Every row comes from one small tree of marks. The marks that hang from a mark follow it in brackets, in alphabetical order. Every link used is in the known rows. Which tree was each row made from?
Known rows
vulig(zaro(pibi(vare) tonatuv(banodo(fibo) gibal))): [-4.29  0.51 -5.36  1.23 -2.42 -1.56 -3.46  0.95 -4.31  1.32 -1.36  0.86
  5.52  5.10  4.04  0.18 -2.35  5.23 -4.45 -3.77]
sepi(vare(pibi(zaro(tonatuv)))): [-3.67 -2.17 -1.65  0.73 -1.83  4.58 -1.70 -0.36 -3.29  1.30  0.29 -0.16
  2.69 -0.83 -0.22 -2.98 -1.98  2.91 -1.36  1.59]
fuzir(tonatuv(banodo gibal zaro(vulig))): [ 0.09 -1.59 -3.37 -1.49 -5.39 -6.05 -7.93  3.86 -2.60  1.74 -0.76 -0.58
 -1.32 -1.26  0.95  1.55 -2.31  0.13 -3.10 -6.04]
zaro(pibi(vare) tonatuv vulig): [-2.78  1.59 -1.54 -3.12 -1.90  3.71  1.62 -1.75 -4.49  0.12  0.30  1.94
  1.40  2.81  1.41 -1.58  0.54  4.24  0.57 -0.12]
vulig(zaro(pibi(vare) tonatuv(banodo gibal))): [-4.96  0.95 -2.60 -1.10 -3.37 -0.70 -2.49 -0.93 -5.05  1.75 -1.15  1.61
  3.47  3.83  4.99 -0.86 -1.53  3.55 -2.70 -4.31]
vulig(zaro(pibi tonatuv(banodo(fibo) gibal))): [-2.18  0.35 -4.65  1.89 -3.10 -2.59 -4.19  0.77 -5.16  1.46 -2.66  1.45
  2.89  3.03  3.94  0.57 -4.60  5.56 -3.48 -3.63]
fibo(banodo): [-0.29 -0.07 -2.80 -0.01  0.70 -1.94 -0.86 -0.28 -2.01 -1.21  1.51 -0.82
  1.73  0.54 -1.21 -0.03 -0.73  1.44 -0.39 -1.59]
sepi(vare): [ 0.37  0.29 -0.76  1.60 -0.05  0.55 -0.99  1.11 -0.03 -0.14  1.07 -0.18
  0.94  0.57 -0.11 -0.74 -0.52  0.90 -1.40 -0.77]
vulig(zaro(tonatuv)): [-2.38 -0.86 -0.29  1.74 -0.75  1.38  1.12 -1.13 -3.73 -1.18  0.84  1.12
  1.98  0.53  1.59  0.30  0.14  1.68 -1.15 -0.64]
vare(pibi(zaro(tonatuv vulig)) sepi): [-5.95 -2.54 -1.25 -3.17 -1.85  4.93 -3.71 -1.45 -4.79  3.31  1.36 -0.12
  0.90 -2.47  1.99 -2.81 -2.52  1.74 -1.26  1.82]
tonatuv(gibal): [ 0.38 -0.32 -1.25  0.52 -0.83 -2.17 -2.45  0.48 -0.36  1.17 -1.63  0.32
  0.49 -0.27  1.28 -0.14 -2.14  0.63 -1.48 -0.95]
vulig(zaro(pibi tonatuv(banodo))): [-3.37  1.11 -0.63 -1.07 -3.12  0.44 -0.82 -1.58 -5.62  0.72 -0.87  1.75
  0.37  2.00  3.55 -0.59 -1.55  3.10 -0.09 -3.08]
vare(pibi(zaro(tonatuv(gibal) vulig)) sepi): [-5.56 -2.90 -2.43 -2.49 -2.78  2.78 -6.22 -0.94 -5.06  4.38 -0.32  0.06
  1.27 -2.63  3.20 -2.93 -4.69  2.35 -2.87  0.84]
pibi(vare(sepi) zaro): [-6.48 -0.12 -1.29 -0.70  0.76  3.25 -1.51 -0.60  0.60  0.96  3.32 -0.97
  4.27  2.43  0.44 -1.66  2.89 -1.53 -1.83  0.84]
zaro(pibi vulig): [-0.71  1.51 -0.19 -3.39 -2.14  0.75 -0.29 -0.59 -3.48  0.22 -0.35  0.87
 -2.21  1.66  1.25 -0.83 -0.63  2.28  0.81  0.27]
vulig(zaro(tonatuv(banodo gibal))): [-2.17 -0.52 -2.55  1.72 -3.49 -2.64 -3.37 -0.50 -3.78  1.92 -2.17  0.83
  2.05  0.22  4.22  0.65 -3.62  2.44 -3.42 -3.46]
vare(pibi(zaro) sepi): [-5.99 -2.60  0.29 -2.81  0.13  3.27 -4.33 -0.14 -1.61  2.83  2.07 -1.27
  0.83 -1.61  1.28 -2.94 -0.81 -1.26 -1.32  1.08]
pibi(zaro(tonatuv vulig)): [-2.34 -0.11 -2.44  0.45 -3.11  2.63  1.09 -2.11 -3.16  0.01 -0.96  0.56
  1.62  0.49 -0.48 -0.40 -0.31  2.87 -0.29  3.11]
fuzir(tonatuv): [-0.10 -1.39 -1.20  0.52  0.99 -0.91 -2.21  2.11  0.62 -0.74  1.93  0.26
  0.08 -0.49 -2.24 -0.08  0.43 -0.50  0.05 -1.28]

Which tree is each row?
[ 0.76 -0.30 -5.53  3.29 -2.24 -2.96 -4.32  1.01 -1.16  2.91 -4.02  0.54
  3.20 -0.22  1.55  1.11 -5.80  4.57 -3.17 -2.40]
zaro(tonatuv(banodo(fibo) gibal))
[-5.82 -2.46 -0.79 -4.09 -1.37  3.11 -4.79 -0.11 -2.85  3.01  2.01 -1.67
 -0.05 -1.51  1.93 -2.23 -1.31 -0.35 -2.01  2.01]
vare(pibi(zaro(vulig)) sepi)
[-6.06 -2.73 -0.42 -1.77 -0.36  5.28 -3.29 -1.38 -3.54  3.03  1.42  0.29
  1.93 -2.41  1.25 -3.29 -2.03  0.80 -0.40  0.86]
vare(pibi(zaro(tonatuv)) sepi)
[-2.75  1.37 -2.41 -4.83 -6.26 -3.35 -4.69  1.49 -4.50  2.46 -1.70 -0.25
 -0.04  2.85  3.87 -0.03 -0.72  1.85 -2.58 -5.75]
tonatuv(banodo gibal zaro(pibi(vare) vulig))
[-3.12  1.66 -1.32 -5.38 -5.41 -1.07 -2.20  1.04 -4.20  1.23 -0.07 -0.56
 -0.50  3.15  2.61  0.16  1.39  1.26 -1.02 -4.65]
tonatuv(banodo zaro(pibi(vare) vulig))
[-2.06 -0.43 -3.67  1.18 -4.04  0.42 -1.41 -1.66 -3.43  1.19 -2.49  0.82
  1.88  0.26  0.78 -0.44 -2.45  3.47 -1.75  2.22]
pibi(zaro(tonatuv(gibal) vulig))
[-1.94  1.27 -6.69 -0.84 -3.51 -1.25 -3.96  0.56 -3.77  2.87 -3.16  0.95
  3.70  3.50  3.02  0.04 -4.11  6.59 -3.29 -2.51]
zaro(pibi(vare) tonatuv(banodo(fibo) gibal) vulig)
[-4.13  0.32 -5.63 -0.04 -5.20 -0.25 -2.64 -1.44 -2.34  3.04 -2.76 -0.28
  4.17  2.12  2.16 -0.25 -1.87  3.36 -3.47  0.23]
pibi(vare zaro(tonatuv(banodo gibal) vulig))
[-3.22 -1.75 -4.85 -0.60 -5.99  0.27 -6.42  0.09 -4.42  4.70 -2.82 -0.75
  1.70 -1.35  3.02 -1.94 -6.08  4.46 -4.46 -0.34]
sepi(vare(pibi(zaro(tonatuv(banodo gibal) vulig))))
[-1.41 -0.39 -7.46  2.90 -4.86 -2.17 -4.47  0.28 -2.47  2.64 -4.32 -0.52
  3.77  1.20  1.23  1.18 -4.96  5.26 -4.25  0.85]
pibi(zaro(tonatuv(banodo(fibo) gibal) vulig))
[-6.17 -0.02 -4.98 -1.05 -3.94  0.87 -5.37 -1.41 -2.52  4.53 -0.51 -0.10
  4.38  1.10  3.51 -1.19 -2.41  2.27 -4.07 -1.13]
pibi(vare(sepi) zaro(tonatuv(banodo gibal) vulig))
[-4.81  1.34  0.51 -3.69  1.37  3.17 -1.79 -0.44 -1.62  1.32  3.27  0.91
  1.57  2.75  2.07 -2.51  1.58  0.04 -0.01 -2.30]
zaro(pibi(vare(sepi)))
[ 0.65 -2.09 -6.11  0.78 -4.27 -6.86 -8.81  5.80 -1.83  1.24 -1.06 -1.27
  0.76 -0.13 -0.03  2.75 -3.32  2.03 -4.77 -5.54]
fuzir(tonatuv(banodo(fibo) gibal zaro(vulig)))
[-1.48 -1.22 -5.28  4.05 -2.52 -3.47 -4.31  1.28 -2.96  1.57 -2.54  0.14
  4.12  1.27  3.28  1.84 -4.56  4.13 -5.05 -2.90]
vulig(zaro(tonatuv(banodo(fibo) gibal)))
[-0.06 -0.74 -5.39 -1.25 -5.06 -6.10 -8.79  5.21 -4.03  1.29 -1.32 -0.03
 -0.59  1.57  0.67  1.36 -3.48  3.22 -3.16 -6.28]
fuzir(tonatuv(banodo(fibo) gibal zaro(pibi vulig)))
[-2.59  1.61 -1.02 -4.16 -1.31  1.81  0.51 -0.53 -2.59 -0.04  0.91  0.42
  0.41  3.68  1.44 -1.10  1.65  1.93 -0.20  0.05]
zaro(pibi(vare) vulig)
[-4.24  1.24 -4.71 -2.35 -1.50  2.29 -4.05  0.11 -3.79  3.23  0.63  0.87
  3.31  2.63  3.03 -0.91 -2.57  4.89 -2.47 -2.72]
zaro(pibi(vare(sepi)) tonatuv(banodo(fibo)) vulig)
[-6.20 -0.53 -3.03  0.83 -0.70  2.93 -2.82 -1.49 -1.62  2.35  1.18  0.80
  5.69  1.40  1.57 -2.28 -0.47  1.28 -2.48 -0.37]
pibi(vare(sepi) zaro(tonatuv(gibal)))
[-1.96  1.22 -5.67  0.55 -2.16 -1.06 -3.51  0.65 -2.38  2.61 -2.92  1.36
  4.51  3.56  2.35 -0.44 -3.65  5.66 -2.46 -3.33]
zaro(pibi(vare) tonatuv(banodo(fibo) gibal))
[-5.17  0.70 -0.47 -1.10 -0.67  3.51  2.02 -1.38 -5.04 -1.34  2.02  1.73
  3.25  4.25  2.32 -1.32  2.27  2.90 -0.39 -1.54]
vulig(zaro(pibi(vare) tonatuv))
[ 0.41 -0.33 -2.65  0.14 -2.77 -0.39 -1.82 -0.98 -3.40  1.63 -2.30  1.60
  0.54 -1.14  1.91 -0.12 -3.84  3.66 -1.56 -0.30]
zaro(tonatuv(gibal) vulig)
[-0.44  1.16 -1.91 -1.90 -3.32  0.41 -1.74 -1.43 -5.70  1.54 -2.48  2.76
 -0.75  0.57  2.59 -1.37 -4.00  4.98  0.05 -1.02]
zaro(pibi tonatuv(gibal) vulig)
[-6.55 -0.29 -1.89  0.21  0.16  5.24 -0.47 -1.80 -1.36  1.11  2.73  0.57
  5.15  1.60  0.33 -2.25  1.73  0.68 -1.03  0.65]
pibi(vare(sepi) zaro(tonatuv))
[-6.06 -0.63 -3.95 -0.50 -2.08  2.84 -3.36 -1.54 -2.94  2.60  1.05  0.44
  4.60  1.37  2.17 -1.74 -0.91  2.18 -3.38  0.48]
pibi(vare(sepi) zaro(tonatuv(gibal) vulig))
